Known rows, with every step that occurs:
K-U-E-B-Q: [ 35.9  28.0  -8.3  -3.2 -11.9 -15.8  20.8  -2.6  27.5 -11.1  -5.0  -9.2
 -12.6 -11.2 -42.1   8.0   8.3]
U-E: [ 10.3   8.8   3.2  -0.7  -5.7 -28.3   3.2  18.5   5.6 -14.5  -0.9 -12.0
   2.9 -19.9 -27.0  21.5  10.7]
K-U: [ 12.9  47.8  -7.7  10.2 -19.5   4.0  -7.6  14.0   6.3 -22.3 -30.0 -14.1
   7.3 -14.8 -16.6   9.9  11.1]
U-E-Y: [  6.3  25.7  13.9   4.3  -2.0 -34.2   0.0  19.4  31.3  -6.0   7.1  -8.8
  19.9 -13.3 -20.4  20.2   9.9]
E-Q-Y-B: [ 29.9  47.4   4.2  -2.1 -42.7 -30.2 -12.0  46.7  41.4  11.4 -24.8  17.7
   5.2   9.6 -17.0  16.3   9.4]
K-U-E-Y-B: [ 16.4  49.8   4.7  13.7 -14.4 -14.7  11.2   8.1  27.0  -2.3  -5.7 -14.7
   0.7   3.7 -21.8  17.9  25.3]
Q-B: [ 12.0  38.4   3.4   2.5 -42.9 -11.6  -3.1  22.9  19.8  -1.0 -25.7  -0.6
  -0.8   0.1  -6.7  -8.2   6.2]
Q-Y-B-E-U: [ 25.4  27.0  11.3 -15.2 -24.0 -45.6  20.8  37.9  26.2   9.2 -13.5   9.1
 -10.3  -6.2 -19.8  -7.5  16.7]
E-B: [ 10.7  23.4   8.1  11.2 -32.7 -17.1  -0.6   8.3  21.8  -3.4 -17.7   4.7
   6.2 -13.7  -5.9  -2.4  -6.1]
E-B-Q-Y: [ 22.8  36.2   5.7  -7.4 -26.1 -42.2   0.4  34.4  60.2  -3.1 -14.6  11.6
  -1.8   7.4 -20.4  -7.3  -2.9]
K-U-E-Q-B-Y: [ 46.1  39.0  -5.5 -12.3 -42.1  -5.6   9.0  25.8  41.7  11.0 -12.9  -7.8
  -4.1 -20.6 -54.5   7.1  13.3]
E-U: [ 18.9  22.9  11.9   3.3 -37.4 -16.5   6.4  12.4  10.9  -8.0 -18.2   3.7
   7.8 -27.6  -5.1  -5.0   8.0]
Y-Q-B-E: [ 22.0   8.8  -8.5 -37.6 -10.7 -36.2   3.6  19.3  11.9  -1.4 -21.1   1.5
   6.6   8.5 -23.8   1.0   4.1]
T-U: [  5.4  23.5  15.8  -0.5 -22.2 -13.8  -3.9   2.9   7.9 -10.4 -15.1  -8.5
   8.5 -35.7 -19.5  -3.5   9.4]
Y-Q-B: [ 17.8  22.0  -1.8 -20.8 -35.5 -23.5  -5.0  17.4  21.0  -2.9 -29.1   3.0
   3.0  14.8  -7.0  -3.0   1.8]
Q-Y-B: [  6.6  41.6   9.4   3.8 -30.2 -34.4  -5.7  43.5  32.4  -4.3 -23.1   2.6
  -6.7  15.8  -7.6   4.6  14.5]
K-U-E: [ 19.2  30.7  -6.2   2.7  -4.7  -6.4   7.6  10.9   4.0 -16.6 -10.5 -22.6
  -3.2 -22.9 -33.2  19.7  15.1]
K-U-E-Q-Y-B: [ 45.0  53.8  -3.2  -4.5 -27.4 -18.0   6.7  36.7  38.8  16.6 -16.5  -3.1
 -13.0  -2.7 -38.8  24.5  16.4]
Y-Q: [ 10.9   8.5  -2.5 -16.8 -13.0 -29.7 -11.9  14.4   7.6 -21.1 -22.9  -0.5
  17.5   4.8  -9.5  17.7   3.0]

Rows:
[ 13.3  -4.4  25.2  -8.5 -24.5 -33.7  21.2  -3.2  33.8   4.4  10.4  -9.3
  -8.1 -47.5 -46.1 -13.1   5.7]
T-U-E-B-Y
[ 26.6   3.2  -3.2 -22.4 -16.2 -28.0  18.3   0.4  32.1  -8.2  -6.7 -12.1
  -4.8 -10.3 -42.0   5.9   2.0]
K-U-E-B-Y-Q
[ 30.5  19.0  22.0 -23.0 -14.3 -46.7  22.5  13.3  56.4  12.7   7.9  -3.7
 -18.3 -25.7 -44.1 -13.9   2.6]
T-U-E-B-Q-Y
[  9.4  10.8  -0.2 -28.2  14.3 -49.6  -6.3  20.1  26.7 -10.7  -8.2   0.7
  38.8   2.5 -20.6  19.8   5.3]
B-E-Y-Q
[ 31.2  31.7   2.3  -7.3 -57.4 -17.3 -11.5  36.9  46.1   6.7 -22.3  12.1
  13.8  -9.9 -31.2  -0.1   6.3]
E-Q-B-Y
[ 12.9   7.9  18.3  -7.6  -8.2 -23.9  10.0   0.6   5.4  -5.7   4.7 -17.5
  -3.0 -45.0 -35.9   5.7  13.3]
T-U-E
[ 22.8  22.2  22.8 -29.8 -23.7 -35.5  16.2  -3.1  44.9  23.6   1.9  -9.7
   3.8  -9.8 -26.8 -11.5   7.2]
T-U-E-Y-Q-B
[ 15.4  37.4   0.5 -12.5 -11.1 -41.7 -10.0  47.5  46.4 -19.8 -17.5   3.3
   8.1   8.6 -24.4   6.6  10.7]
B-Q-Y
[ 24.5  47.1  -4.2   4.2  -7.5 -25.3  14.2   9.2  37.5 -13.9  -2.9  -7.9
  -0.7  17.5 -36.4  22.7  30.7]
K-U-E-Y-B-Q
[ 35.9  43.1  -0.2  -2.3 -54.1  -6.9  -9.6  26.8  31.5  14.9 -27.6  12.8
  11.4  -7.3 -16.4   3.6   0.6]
E-Q-B
[ 12.4  -4.5  12.0  -2.3 -22.2 -36.8  12.8  14.6  33.5  -6.1   5.9  -5.1
  -2.3 -24.0 -36.9   1.7   2.2]
U-E-B-Y
[ 13.2  23.8  -4.8   2.7 -24.2 -30.0  -2.9  18.1  15.6 -28.3 -19.2   9.2
  -0.9  21.1 -19.9  17.1  24.6]
Y-B-Q
[ 25.9  29.4  -1.1   7.7 -19.5  -5.7  18.5  -3.4  16.4   0.3  -9.3 -14.5
 -11.9 -23.8 -28.3   4.6   0.6]
K-U-E-B
[ 12.2  41.3   6.3  -8.1 -15.1 -32.2   1.8  30.0  39.3   8.0 -10.7   1.6
  21.2  -1.0 -18.6  -5.1   7.0]
Q-B-E-Y
[  6.8  25.8   6.2 -12.2 -11.0 -37.4 -16.0  16.3  34.4 -11.4 -15.6   2.5
  34.9  10.1  -3.1  15.7   2.7]
E-Y-Q
[ 31.3  23.0   6.4 -16.0 -35.4 -22.6  23.5  18.0  14.8  13.7 -16.5   4.8
  -4.4 -22.7 -18.4 -19.4   9.0]
Q-B-E-U
[ 12.0  -3.3   4.3 -19.3 -30.2 -39.6  -2.5  10.6  37.5 -11.8 -17.0   6.7
  13.0   0.1 -19.0  -2.0  -4.7]
E-B-Y-Q
[ 20.8  21.1   9.6 -23.4 -19.9 -39.9   6.9  14.8  44.5  13.2  -2.9  -4.4
   8.6  14.0 -16.4   3.3   5.0]
U-E-Y-Q-B
